Known rows, with every step that occurs:
k, a, q: [ 12  11   8   1  -8 -14   1   4   4   8 -10  -5   4  -5  24  -1  -7 -12
  -3   5  -6 -15  -1   6  -4   9   6   8  -1]
v, b, k, a, j: [  0   0  21   4  -1   0  -6   2  15  13  -8  -4   4  -6  27  -3  14   2
  -1   7  -4   6  -2   4 -34  -4   9  -5  -5]
j, m, v: [  2  -3 -21  -1   7  -3   1   4  -7   1   1  -1 -10  -4 -20   9  -5   4
   6  -6  -2  22  -4  -3  34  -1  -7   3  19]
k, b, v, m, p, q: [ -1 -12 -28  -1  -6  12   2  -2  27   2  12  -1   3  -8  -2   5   4  11
   8  -6   3   8   5  -1 -12  16  11   3 -10]
b, v, m, j, a, q: [ -2   7 -19  -5  -2   2   3   5  40  -4  24   2   2  -5  -9 -11  10   5
  -4  -8   0  18  -1  -8 -15  -7  10   0   2]
j, a: [ -2   6  15  -5   0   2  -4   0   1  -8 -10   4  -3  -2  -3   7  -5   1
   8  23   2 -28   0   5  -2  -9  -1  -6  13]
v, b: [ -5  -4  25  -1   0  -5   0   3  -5   7  -9  -6   3  -7   5   0  13   7
   2   8  -1  -8  -2   3 -17 -11   5 -12   4]
k, b, v, m, p: [  0 -12 -30  -1  -3  12   2  -1  28   4  12  -1   3 -10  -1   5   1  10
   3  -3   2  11   4   4 -10  14  15   2  -9]
v, b, k, a: [  1   0  17   4  -2  -3  -5   3  17  12 -11  -4   6  -7  26   1  15   4
   4  11  -3   1   0   5 -38  -6   8  -7   0]
m, j, a: [ -6   4  -9  -5   3   3  -2   4  14  -3 -12   1   5   1   2  -5  -4  -2
  -7  11   1 -17  -2  -3   4 -21  -6  -4   3]
j, m: [  2  -2  -4  -5   4  -2   2   4 -17   3   5  -1 -13  -4 -10   8  -4   1
   6  -5  -3  22  -3  -5   5  -4  -6   0  17]
p, q: [ -3   0  19  -4  -6  -3  -1  -3 -20  -1  -1  -7   2   1  -3   4   1   4
  10  -7   1 -24   3 -12   0   5 -13   1  -3]
s, p, q, a, j: [  2  -1  19  -3  -5   5  -2  -4 -32 -10  14   8   1  18   9  -5   0  -3
   2  -8   2 -37   0  13   4  12 -16  -3 -10]
a, j, m, v, b, k: [ -4  -1   0   1  10   7  -3   1  -5   8   3  -2 -14  -4   0  -8   1  -2
  -8 -15  -5  33  -9  -3  22   0  -3   3   0]
s, p, q: [ -1   0  19  -6  -4   2  -1   0 -29  -6   7  10   1  15  -5  -1  -7   0
   3  -3   3 -45   6  10   1  11 -16  -5  -7]
v, m, j, a, q, p: [ -2   5  -7  -7  -7   3   3   1   7 -13  18   3  11  -4  -3 -11   0   2
  -2   3   0   4   9  -2  -3 -11   7 -10  -3]
b, v, m: [  1  -1  -6  -6  -1   3   5   0  24  -1  31  -1   2  -8 -14  -1   5  11
  -2 -11  -1  18   0  -4 -15   2  12   0   1]
q, a, j, m, v: [  4  -4  -2   5   6   1  -1  -7 -18  -7  13  -8  -6   0  18  -1   8  -5
   0 -13  -4  22 -14   4  24  -1  -8   5   3]
q, p, m, j: [-12  -8  10  -1   1   3   6 -10 -11  -4 -11   0   9   3 -34   4  -2   2
  -6   6   1   3  10  -2   4 -14   5   2  -6]
p, m, j, a: [ -7  -2  -4   1  -1   0   2   2   5  -4 -11  11   5  10 -21  -1  -5   0
  -4  11   3 -14  -3 -16   0 -11  -7  -2   2]
m, p, q: [  6  -3  -5   1   6  -2  -2  -4 -23  -6  -7  -6  -3   2   2   7  -6   5
   9  -1  12  -2  -1  -2   8   5  -7  -2  -8]
k, b, v: [ -5 -10 -18  -1  -2  10   1   0  29  10  -1  -4  -1 -10  -2   7   1   7
   0  -1  -2  -2   2   4  -9  11  11   7  -4]
b, k, a, j: [  7   5  10   3   3   1  -6  -1  14  13  -2  -4   1  -5  29  -1  -6  -6
  -8  -1  -4   9  -2   5 -20   9   4   9 -10]
j, a, q, p, s: [ -8  17  20  -1   0  -4  -3  -2  -4 -10 -19   0  -8   0 -14   1   0  -7
   6  19   4 -19  12   1  -2  -8   6  -4  13]
s, p, m, v, b, k: [ -4  -4   6   3   0  -1   0   3  -9  -2   0  19   3  19 -18   0  -5   2
  -4   5   5 -27   3  13   6  10  -6  -6  -4]
b, v, m, j, a: [ -1   0 -19  -7  -1   7   4   2  38  -4  26   3   4  -6 -12  -6   7  10
  -3  -6   0  17  -1  -8 -14  -8   8  -1   2]
k, a, j, m: [ 13  -2   3  -1  -3   3   1   0  -3   9   2  -1  -1  -5  18   0 -10  -7
  -6  -3  -9   8  -7   1   6   6   1   9  -3]
a, q: [ -3  17  17  -1   1 -17   0   6 -11   4  -9  -8  -9  -3   7  -9  -2 -12
  -5  -4  -1  -8   1   3   5   4   2   1   2]

Rows:
[12 -4 -2  2 -3  3  0  1  5  9 -2 -1  2 -6 17 -1 -4 -4 -5 -2 -9  9 -8  2
 12  4  3  7 -1] => k, a, j, m, v, b
[  7  -4 -19  -1   7   0  -1   1 -23  -3   2  -1 -14   1  -7  10  -3   4
  15  -7   6  29  -3  -9   7  -1 -11  -1  11] => j, m, p, q
[  9  -5 -22   2   6  -1  -1  -1 -24  -7   6  -3 -13   2   0  10   2   3
  17  -8   5  31  -5  -7   6  -2 -12   0  11] => j, m, p, q, a
[  5  -3 -21   3   3  -3  -2   5  10   6  -3   0  -6  -6  -4   8   5   5
   9  -1  -4  29  -3  -3  12  -3  -2   1  18] => j, m, v, b, k, a
[  7  -5  -2   5   8   3  -1  -8 -24  -8  14  -7  -8   1  24  -1   7  -5
   1 -11  -1  27 -15   4  13  -3  -6   2   0] => q, a, j, m, p
[  8   7  10   3  -9 -11   3  -1   2   4 -14  -3   6  -2   7   3  -6 -11
  -1   9  -6 -10   5   6  -5   6  10   9  -3] => k, a, q, p, m
[  2  -1   1   0  13   9  -1  -1 -30   3   3  -4 -17   0  -6  -6 -10  -4
  -9 -18   2  37  -6 -10  20   2  -3   2  -2] => a, j, m, p, s
[ -3 -11 -22  -3  -6  12   3   0  30   5  14  -1   4 -11  -1   4   3   9
   2  -4  -2   6   5   2 -11  13  15   3  -6] => k, b, v, m
[ -7  -5  -4   1   0  -3   4   2  -3   2  -8   6   7   8 -21  -2  -6   0
  -9   0   2  -8  -4 -17   4  -8  -6   0  -4] => p, m, j
[  4  13  10   5   1  -7  -4  -2  11  10 -12  -8   1  -3  17   1  -3  -8
  -3   0   0   8  11   1 -26   9   8   9  -3] => b, k, a, q, p, s
[  5  11   8   4   0  -8  -5  -1  18   9  -9  -6   2  -5  24   2  -1  -8
  -2   4  -3   9   7   9 -27   7   7   9  -5] => b, k, a, q, p
[  7  -2 -19   1  12  -1   1   2 -29  -1  -3  -3 -15   0 -17  10  -9   2
   8  -9   9  36   1 -13   9  -1  -4  -2  15] => j, m, p, s
[  4  -3  16   4   4   1  -1  -9 -21  -6  11 -10  -1   0  26  -3   7  -6
  -5  -9  -3   4 -13   7  11  -1  -5   3  -5] => q, a, j
[  3  -5   1   6   5   1  -1  -6 -14  -6  11  -7  -5   0  21  -2  15  -3
   1 -11  -4  23 -14   4  17  -5  -5   1   4] => q, a, j, m, v, b
[  8   4   7   3   1  -4  -5   0  17  11  -4  -4   5  -5  26   6  -5  -2
  -2   5  -2   2   1   6 -27   8   4   7  -3] => b, k, a
[ -3  -6   7   1  -1  -1   2   3 -15  -3  -1  19   4  19 -24   0  -7   3
  -4   6   4 -34   2  13  14   9  -7  -7  -3] => s, p, m, v, b
[ -2  -4  16  -2  -2   1   3   2 -26  -4   4  19   1  19 -19   1 -13  -1
  -6   5   4 -36   3  11   1  10  -8  -6  -4] => s, p, m
[  2  -2  14   1  -7  -3  -2  -8 -21  -9   7 -11   4   3  13   5  12   2
  16  -9   1 -19  -2  -8  -2   3 -16   1  -1] => p, q, a
[ -4  18  16  -2  -1  -8  -5   4   4  -7 -14   3 -10  -1   3  -1  -1  -8
   6  20   1 -25   1   5  -3  -6   1  -4  12] => j, a, q
[-10  13  -6  -2   2   0  -1   2  10  -4 -20  -3   2   3  -5 -10  -1  -7
  -8   6   3 -10   8  -9   4 -20  -2  -2   4] => m, j, a, q, p, s
[ -8   4  -4   2  -2  -4   1   5   6  -3 -13  11   2  11 -17  -5  -3  -5
  -4   9   3 -14  -3 -16   1 -10  -6  -2   2] => p, m, j, a, q
[ -3  -4  -1   3   4  -6   0   1   6   4 -13  -7   5  -6 -10   3   6   8
   0   5   1  -9  -3   6  31  -3   3  -3   5] => m, v, b
[-11  12  12   2  -1 -13   4  -1  -8  -1 -16  -4  -2   3 -15  -9   1 -12
  -7  -1  -1   2   9  -1   5  -6   5   3  -3] => a, q, p, m, j
[ -2  -4   5   0   0   0   3   1 -19  -5   2  19   3  19 -27   2 -14   0
  -6   4   5 -36   2  13  22  13  -9  -3  -3] => s, p, m, v
[  1  -2  -6   6   4  -6  -3   1  21   8 -14  -5   7  -6   4   5   6   7
   1   6  -1  -2  -2   7  15   1   5   0   3] => m, v, b, k, a
[ -2  -2  11  -4   7   7   0   0 -23   6   7  -2 -15  -3  -1  -7  -6  -6
 -10 -15  -6  25  -9  -5  18   0  -4   4  -1] => a, j, m
[ -4  -9 -31  -3  -7  15   1   1  41   2  11   3   5  -9   1   1   4   9
   2   1  -1   2   5   0 -13   6  12   2  -4] => k, b, v, m, j, a
[ 10  -5  -5  -1  -3   4   2  -6 -22 -16  31  -2   6  -2   8  -4   1   7
   7 -11   7  16   0  -3   3   8   1  -8 -14] => v, m, p, q, a, j
[  2  -1  16  -2  -6   1  -1  -3 -29 -11  12   7   3  18   7   0   1  -1
   6  -4   3 -41   3  13  -1  11 -18  -5  -6] => s, p, q, a
[  7   7   1   3  -9 -10   4   0   8   4 -15  -3   9  -1   9  -2  -5 -12
  -5   6  -6  -7   5   2  -3   1   7  10  -5] => k, a, q, p, m, j
[  0   7  -8  -7  -7   1   2   5   9 -11  19   4   9  -3   4 -13  -2   1
  -3   1   0   0   5  -6  -3  -8   4 -11  -2] => v, m, j, a, q
[ -7  12  -9  -3   2  -2  -3   7  16  -2 -15   0   0   2   9 -12  -1  -8
  -7   8   0 -15  -1  -5   5 -19  -5  -3   3] => m, j, a, q
[  1  -1  14   4   0   0  -6   4  15  13  -6  -3   0  -6  25  -2  15   2
   2   4  -5  18  -2   1 -34  -6   7  -5   1] => v, b, k, a, j, m
[ -7  -6   0   8   1  -7   1   1   6   3 -12   6   5   6 -25   5   3   7
   1   5   3  -4  -2  -9  10   2   0  -1   2] => p, m, v, b, k
[ -4 -11 -30  -3  -6  13   3   1  36   6  12  -1   6 -10   0   0   3   9
  -2  -6  -2   8   5   0 -10   9  13   3  -9] => k, b, v, m, j
[-12  -5   8  -1   0   5   5 -10  -5  -8 -14   3   8   4 -34   6  -1   2
  -2  14   1  -3  11  -1   3 -17   5   0  -1] => q, p, m, j, a
